Every row comes from one small tree of marks. Brackets hold a mark, then the marks that hang from it, in the order of their numbers. Every link used is in the known rows. Which tree was each row made from?
Known rows:
{z_775 {z_134 z_440 {z_472 z_164}}}: [-11.7, -11.5, -11.3,  13.5,   6.9,  -7.9,   5.6,  31.3,  -8.0,  17.2,
 -19.4,   2.4,  -7.6, -19.2, -17.7,  13.5,  31.3,  25.4]
{z_164 {z_424 {z_134 {z_383 {z_972 z_775}} z_440 {z_472 z_953}}}}: [ -1.6,   3.7, -21.0,  19.7, -57.1,  -9.4,  29.1,  22.2,   3.1,  17.4,
   0.5,   3.7,  -8.1, -28.3, -21.4,  21.0,  31.7,  12.5]
{z_424 z_134 {z_164 z_440 z_472}}: [  4.9,  -2.4,  24.9,  -5.5, -17.2,   6.5, -14.3,  10.5,  12.9,  32.7,
 -21.1, -30.5, -20.1, -22.8, -62.9,  20.3,  57.5,  -7.8]
{z_383 {z_972 {z_775 {z_134 {z_472 z_164 z_953}}}}}: [-10.1, -15.9,  -8.1,  23.6, -15.7,  -2.0,  26.3,  36.5, -13.2,  25.2,
 -19.4, -14.5, -17.9,  -1.2,  -3.1,  12.6, -43.4,  -2.9]
{z_134 {z_383 {z_972 z_775}} z_440 {z_472 {z_164 z_424} z_953}}: [-10.9,   2.3,  -7.4,  18.3, -37.6, -10.5,  28.2,  21.3, -29.5,  21.2,
  -1.7,   7.6,  -8.1, -31.6, -18.4,  25.5,  11.7,   1.3]
{z_472 {z_164 z_424 z_440}}: [  0.4,  -8.6,  24.9,  -1.4,  10.6,  -1.5, -27.9,  16.8, -17.2,  41.4,
 -15.5, -13.8,  -5.2, -22.7, -52.2,  19.5,  37.5,  -9.6]
{z_424 z_134 {z_164 z_472}}: [  4.8,   5.7,  24.9,  -0.1, -14.7,   5.0,  -3.7,  17.9,  12.8,  25.9,
 -13.0, -21.7, -17.7, -18.3, -53.9,  21.7,  39.2,  -4.8]
{z_936 {z_134 {z_383 z_972} {z_472 {z_164 z_424 z_440} z_953}}}: [-10.8,   6.4,   8.5,   2.8, -15.9,  -3.2, -10.0,  20.9, -14.4,  31.0,
 -14.8,  15.4,  -7.2, -34.8, -40.3,  22.3,  43.8,  -6.3]
{z_936 {z_134 z_383 z_440 z_472}}: [ -6.5,  12.7, -16.7,  13.4,  -1.6,  -4.1,  -2.9,  17.5,  10.7,  12.3,
 -10.2,  35.6,   0.7, -34.4, -20.2,   9.4,  81.1,  46.9]
{z_936 {z_134 z_440 {z_472 {z_164 z_424}}}}: [-10.1,   8.7,   0.4,   7.6,  -9.4, -13.9, -14.0,  24.5, -19.3,  25.0,
  -4.6,  23.3,  -1.9, -36.0, -41.1,  19.9,  78.6,  23.4]
{z_164 {z_424 {z_134 z_383 z_472}} z_440}: [  6.9,   1.5,  -5.9,  -0.4, -16.9,  -3.1, -17.7,  15.9,  20.0,  26.8,
 -13.8,  -3.2,  -0.2, -30.5, -46.6,  24.6,  64.7,  11.8]
{z_164 {z_424 {z_134 {z_383 {z_972 z_775}}}} z_440 {z_472 z_953}}: [  1.9,   4.7,   2.7,   8.6, -54.0,   1.4,   9.0,  14.2,  -2.2,  41.1,
 -11.9, -19.4, -14.6, -21.4, -46.9,  20.5,  29.8, -22.6]
{z_972 z_775}: [  6.1,  -6.3,   0.1,  17.9,   3.0,   3.1,  -0.2,  19.0,   3.9,  32.2,
 -11.0, -10.4,  -8.5,  -3.4, -18.1,   4.4,  -0.3,  15.5]
{z_775 {z_134 z_383 {z_472 {z_164 z_424 z_440}}} z_972}: [ -5.5, -10.0, -14.2,  10.0,  -7.4,  -9.9,   5.0,  21.5, -12.4,  22.1,
 -28.2, -22.4,  -0.7, -17.3, -31.3,  22.6,  27.3,   5.4]
{z_472 {z_164 z_424} z_953}: [ -4.8,  -5.1,  40.7,   7.3,   1.7,  -1.0, -14.2,  32.1, -20.3,  32.2,
  -8.0,   5.0,  -7.9, -20.4, -47.4,  28.2,   7.9, -27.7]
{z_424 {z_134 {z_383 {z_972 z_775}} z_440} {z_164 {z_472 z_953}}}: [ -4.0,   7.8,   4.6,  11.3, -55.0,   3.2,  35.7,  12.7,   0.0,  14.6,
  -6.0, -19.6, -23.3, -25.8, -32.5,  20.6,  28.3,  -4.1]
{z_472 {z_164 {z_424 {z_134 {z_383 z_972} z_440}}} z_953}: [-10.3,   3.7,  17.3,   2.5, -25.3,  -0.5,   9.3,  26.3,  -6.8,  19.8,
   1.4,  -0.8,  -8.0, -33.1, -36.5,  20.8,  35.1,  -9.3]
{z_383 {z_972 {z_775 {z_134 z_440 {z_472 {z_164 z_424} z_953}}}}}: [-12.2, -13.4, -17.9,  25.0, -39.8, -16.1,  29.0,  32.0, -29.4,  22.0,
 -11.8,  -7.8, -13.4, -15.8, -17.0,  19.4,  -1.1,   0.1]
{z_775 {z_134 z_472} z_972}: [  0.4, -13.4, -23.0,  25.1,  -2.4,  -7.8,  15.9,  29.7,  11.2,  20.5,
 -27.2, -10.0,  -4.8,   0.4,  -9.6,   8.7,  -1.3,  24.8]
{z_164 z_472}: [  1.8,   5.3,  13.5,  10.4,   2.8,   2.6,  -8.3,  19.6,  -1.0,  40.1,
 -15.2,   5.8,  -8.7, -14.3, -37.6,  13.6,  25.3,   2.4]

Write each row's tree:
[-11.0, -10.2,  -3.1,  19.7,  -8.7,   0.5,  18.4,  36.2,  -6.8,  10.1,
 -19.2,  -2.8, -11.1, -10.9,  -9.2,  22.4, -20.5,  -2.6]  {z_972 {z_775 {z_134 z_383 {z_472 z_164 z_953}}}}
[ -8.1,  -5.1,  14.4,  -0.8, -12.6,   9.0,   1.9,  23.9,  11.0,  28.1,
 -16.5,  -6.5, -13.7, -28.9, -28.6,  20.5,  10.0,  -6.8]  {z_424 {z_134 {z_383 z_972} {z_472 {z_164 z_440} z_953}}}
[ -3.2,  -5.4, -41.1,  24.9, -15.5,  -7.3,  24.2,  21.8,   5.6,   6.5,
 -17.5,   1.3,  -4.9, -14.6,  -2.7,   9.0,  33.4,  41.2]  {z_972 {z_775 {z_134 z_383 z_440 z_472}}}
[-14.5,  -5.4, -22.7,  17.6,  -3.9,  -8.0,  27.2,  26.1,  -6.6,   7.7,
 -20.8,  -5.8,  -2.1, -18.3,  -6.4,  14.0,  23.4,  30.1]  {z_775 {z_134 z_383 z_440 {z_472 z_164}} z_972}
[ -5.7, -12.7, -22.6,  19.3,  -4.4,  -3.6,  22.9,  28.6, -10.5,  28.7,
 -18.0, -24.5, -14.3,   1.7,  -0.7,   5.0, -32.0,  17.7]  {z_383 {z_972 {z_775 {z_134 {z_472 z_164}}}}}
[ -3.8, -14.5, -19.3,  25.0,  -2.9,  -7.7,  18.1,  24.4,   4.1,  18.0,
 -23.2, -12.8,  -5.2,  -4.1, -13.2,   0.3,  25.3,  29.6]  {z_775 {z_134 z_440} z_972}
[  7.5,   7.3,   7.1,   2.0,  -7.0,   1.6, -12.4,  21.7,  19.9,  21.9,
  -4.0,  -5.0,   0.6, -20.4, -42.3,  18.7,  46.5,   6.0]  {z_164 {z_424 {z_134 z_383}}}
[  1.0,  -5.8,   9.5,   0.8, -25.1,   6.9,   8.6,  13.8,  21.6,  15.5,
 -20.1, -17.0, -18.5, -28.4, -36.4,  23.6,  21.3,  -2.2]  {z_424 {z_134 {z_383 z_972} {z_472 z_953}} {z_164 z_440}}
[  3.4, -13.8, -25.6,  23.1,  -2.4,   0.0,  19.6,  22.4,   4.3,  29.8,
 -18.0, -28.6, -13.3,  10.4,  -2.6,  -7.0, -24.5,  20.0]  {z_383 {z_972 {z_775 z_134}}}
[ -4.1, -12.8, -32.3,  27.8, -12.4, -12.9,  23.4,  26.9,   4.9,  16.3,
 -24.8,  -4.5,  -3.6,  -9.5,  -8.7,   7.1,  27.4,  38.2]  {z_775 {z_134 z_440 z_472} z_972}
[  7.6, -11.9,  23.6,  -4.8,  -0.4,   7.6, -18.4,  11.7,  22.0,  23.9,
 -19.6, -35.3, -16.5, -18.9, -51.3,  14.3,  44.2,   3.8]  {z_424 z_134 {z_164 z_440}}
[-12.9, -16.6,   1.1,  14.7,  -5.8,  -0.1,  12.1,  30.0,  -3.3,  15.9,
 -33.8, -12.3,  -9.0, -15.5, -21.3,  21.6,   0.3,  -4.4]  {z_775 {z_134 z_383 {z_472 {z_164 z_440} z_953}} z_972}
[ -1.5,  16.3,   0.3,   3.8, -31.5,  -5.4,  -0.4,  16.5,   3.8,  25.9,
  -3.3,   7.2,  -1.9, -35.4, -51.6,  23.6,  88.2,   7.2]  {z_164 {z_424 {z_134 z_383 z_440}} z_472}
[ -9.3, -25.5,   2.0,  17.4,  -9.1,  -0.9,   1.8,  33.4, -11.1,  25.7,
 -29.3, -19.0, -17.4,  -9.8, -22.3,  18.4,  -8.5,  -7.5]  {z_972 {z_775 {z_134 {z_472 {z_164 z_440} z_953}}}}
[ -6.9,  -7.2,   4.5,   5.5, -27.0,   7.6,  13.7,  21.5,   5.2,  28.7,
 -15.5, -19.5, -16.0, -22.0, -19.2,  16.7,  -5.1,  -3.8]  {z_424 {z_134 {z_383 {z_972 z_775}} {z_472 {z_164 z_440} z_953}}}
[-14.4,   0.9,  16.4,   5.0, -16.7,   2.0,   7.0,  32.2,   8.6,   8.2,
  -6.6,  17.0,  -8.2, -38.4, -27.3,  27.9,  39.3,   5.4]  {z_424 {z_134 z_383 z_440 {z_472 z_164 z_953}}}
[ -1.3,   4.8, -11.2,  12.7,   4.3,   2.2,  13.5,   9.3,   5.0,  23.5,
  -8.2,   7.0,  -3.5, -21.7, -11.3,   1.3,  34.1,  33.3]  {z_134 {z_383 z_972} z_440}
